What can hang from each mark:
A: J M
F: A H S
J: M
H: A F J M
Z: M S
S: F M
M: A J S Z

Every row comes from one small tree of marks. The marks that hang from a mark follow it in brackets, in alphabetical order. Every link used is in the known rows. Which tree was each row made from?
Known rows:
S[F M]: [ -3 -29 -16  -7  17   0  -4  -7 -20   7 -44  26  18  12  14  -4  -5  -3
  31  10 -16 -12 -19 -19]
J[M[Z]]: [ 18  17  12  -2 -19  22 -18  14 -15  -3  -3  13   8 -10 -18  14  -3 -15
   6 -12 -12  -5  -5  -8]
M[A J S[F[H]] Z]: [ 43  48  26  24 -51  19 -13 -17   6   5 -47  28  14  34 -27  11 -12 -46
  52   5 -18  34 -17  19]
S[M]: [  3 -10 -12 -16  27  11 -15   1 -11  -2 -19  16  -1   3  12  -1   1 -16
  17   8   1  -8  -5  -5]
Z[M[A[J] S[F]]]: [-20  11  -8  -4  25  14 -19  -7   5   5  -9  26   8  26   6  -6 -12 -38
  22  10 -12  18  -9   3]
A[J M[S[F[H]] Z]]: [ 27 -10  26  24 -13   3 -40 -19  22   4 -14  13  18  31  -4  12   4 -51
  37   5 -15  41 -13  -9]
F[H[A J M]]: [ 17   9   5 -28  56  21 -71   8  18   5 -27   7  20   8 -43  -1 -22  -6
 -10   9 -16  24 -29  -1]
H[M]: [ -6 -10 -13  -4  33   6 -34   0  -2  -4   0  16  14  10  -4   5 -13   3
  -8  10 -13   3  -6  -2]
H[A J M[S]]: [ 18  13  -2 -26  77  20 -67   7   9  -2 -17  34  14  11 -15  -3 -20  -1
  11  17 -22  12 -14   1]
H[A F J M[S Z]]: [ 36  -7  -3  11  45  17 -69  13  18   5 -36  43  20  14 -15  -6 -14 -18
  29   9 -21  39 -32  -2]
F[H[J] S[M[Z]]]: [ 51   9  -8 -22 -14  17 -42   2   9  14 -51   3  -3   5 -18  11  -1  -9
  29   8  -3  33 -36 -11]
M[A]: [ -5  30   0  -4  10  13  -6   3   6   7   4   9   1  10 -28   1  -9 -14
   7  -1  -3   2   6  10]
J[M]: [  0  13   9 -17   4   9 -12  18 -12  -1   2   6   6  -7  -5   6  -4 -10
  -1  -4  -6 -13  -2  -9]
Z[S[F M[J]]]: [  4   5  -8  -6  -9  -6 -15 -13   1  12 -50  33   1  28  24   3   0  -3
  40   8  -8   6  -3 -10]
S[F[A]]: [  7 -14  -9  -4 -12  -4  16  -6 -13   8 -28  13  31  15  -1  -9  -6  17
  10  -4 -19 -12 -24   3]
H[A[J[M]]]: [ -2  11  25 -25  55  11 -38  11   1   4   7   4  13   0 -14  -6  -9 -22
  12 -10 -10  -6  -7  -9]
S[F M[A[J] Z]]: [  8  -3   5   3  13  20 -29 -10  -4   6 -43  38  17  25 -18  -2  -7 -36
  50  -5 -17   1 -22 -14]
M[Z]: [ 21   4   4  20 -29  17  -8  -5  -3  -2  -7  10   2  -3 -16   9   1  -7
  11 -11  -6  10  -2   2]
J[M[A S[F[H]] Z]]: [ 26  37   9   4 -38  33 -21   5 -22   4 -24  23  22   7 -33  23 -11 -35
  28   1 -33  14 -18   6]
M[J S[F] Z]: [ 41  15  22  31 -52   2   2 -18  -4  -3 -43  30   9  24  14   6  -2 -24
  52   2 -12  20 -11   3]
S[F[H[A M[J Z]]]]: [ 15  -9   5   5   9   8 -36 -12  -5  14 -47  16  40  20 -30   2 -26  -3
  18   4 -31  20 -32  -6]
S[F[A[J M]]]: [  7 -20   8  -4  11 -12  -6  -8  10  10 -18  16  32  31   0 -12  -3  -6
  19  -5 -13  -3 -20  -8]
F[A[M[J S]]]: [ 34  18   5 -11   5  -1  -3  -3  11   3  -7  19  14  31  11  -6   0 -21
  18   5   2   4  -1  22]
M[J S[F[A H]] Z]: [ 59  23  21  19 -64  11  -3 -18  -4  -3 -55  23  22  29  -1   6  -2 -27
  43   1 -17  26 -31  22]

Write each row's tree:
[ 30  -6   7  -4   5  -7 -12  23  34   4 -34  18   6  17   0 -26   7  -5
   7  -7  12  10 -34   0]
H[F[A] J]
[ 12  11  37  -3   2  13 -36  10  10 -10   1   9   2   4  -6   3   4 -36
  14 -18  -2   0 -11 -15]
A[J[M[Z]]]
[ 36  25  14  16 -53   5  -7 -15  11   8 -44  32   7  30  -1   3  -1  -3
  37 -16  -7  16  -7   8]
M[J Z[S[F[A]]]]
[  8  13  33 -12  11   6 -28   9   6 -13   4   7  -1   9  16   3   7 -40
  16  -2  -3   1  -9  -7]
A[J[M[S]]]
[ 16   4  -8  27 -53  10 -10 -17  -4   9 -25  22   5   9  -8  18   2   7
  24 -10 -20  20  -4  -1]
M[Z[S[F]]]
[ 41 -11  -9  14 -24 -20   3   5  18  26 -22  12  17  29  10 -11   3 -11
  36  -3   6  30 -20   1]
H[F[A[M[J Z]] S]]
[ 51  -7  -6  11   5  16 -49  14  23  -8 -42  47  18  25   0  -7  -1 -18
  19   5 -13  31 -42  11]
H[F[A] J M[S Z]]
[  8  30   8 -22  36  14 -20   4   7   3 -27  28  -5  25  -4  -9 -10 -39
  34   7  12  -7   1   2]
S[M[A J]]
[ 10  13  28 -14  40  20 -42   9   0   4   4   8  14  -1 -23  -2  -8 -24
  18 -16 -13   0  -8  -8]
H[A[J[M[Z]]]]
[ 18   5   7 -18  24  15 -59   8  25  -5 -29   6  10  12 -31   3 -13  -8
 -16  11  -7  26 -29  -3]
F[H[J M]]
[  8  -2  13   6  32   5 -48 -13  18  22  -5  18  20  21 -20   2  -8 -19
  34  -8 -19  24   3 -14]
H[A[J M[Z[S[F]]]]]
[ 28  41  21 -24  -2  25 -41  17  16  -2 -26   3   2   6 -35   9  -7 -31
   0   7  -7  21 -23   4]
F[H[J[M[A S]]]]
[ -1  28   8  -9  43   9 -38   1  17   0  -9  30  10  31 -19  -4 -22 -19
  10   8  -1   5   0   5]
H[M[A J]]
[ 37  24   4  -1 -17   7 -16  -5  20  10 -12  25  11  31  -7   1   0 -13
  19 -10   2  11   3  18]
F[A[M[J Z[S]]]]
[ 22 -22  -9   6 -20  19 -22 -13 -19   6 -61  19  25  11 -15  10  -6 -18
  30   5 -24  13 -34 -10]
S[F[H] M[Z]]
[ 28  24   9   4 -31  26 -16   9 -23  -8  -5  18   6  -9  -1  21   2 -25
  18  -1 -19   4  -4   3]
J[M[S Z]]
[ 20  16  -4  17  12  16 -69  14  44   9 -37  49   3  30 -32   0 -10 -19
  19   0  -8  42 -21  -4]
H[F J M[A Z[S]]]
[ 39  29  23 -19 -29  28 -42   6  10  -4 -21   1  16  17 -24  10   5 -31
  -2 -16 -12  17 -34  20]
F[A[J[M[Z[S]]]] H]
[ 16  30  -3   0  16  26 -68   0  29   6 -36  53   9  28 -44   9 -18  -2
  17  -2 -20  22 -13  -7]
H[J M[A Z[S[F]]]]
[ 25 -18 -22   5 -22 -19  18   9   1  21 -19  -1  15  13  17 -12   6   8
  20   0   0  17 -28   7]
H[F[A S]]
[ 15 -15   8  -3  61 -11 -43  20  42  25 -19  17  12  16 -19 -23  -9 -16
  21   3   4  27 -13 -19]
H[A[M] F J]
[ 46  22   8   2 -14  10  -9  -5   8   1 -10  26  15  29   1   1   0 -25
  26  -1  -2  11  -2  22]
F[A[M[J S Z]]]
[ 26  22   5  -4  12  25 -65  -9   8   9 -31  13  20  19 -36  14 -21 -15
   8   4 -21  38 -17  12]
F[H[A M[J Z[S]]]]
[ 36  45  23  26 -40  14  -4 -15   2   4 -38  40   9  34 -14   6 -10 -38
  58   1 -14  21  -7  14]
M[A J S[F] Z]
[ 39   1   7  22 -45  15  -3 -18 -13  -7 -29  26  21  17   5   7   7 -18
  38  -5 -26  13 -25  14]
M[S[F[A[J]]] Z]
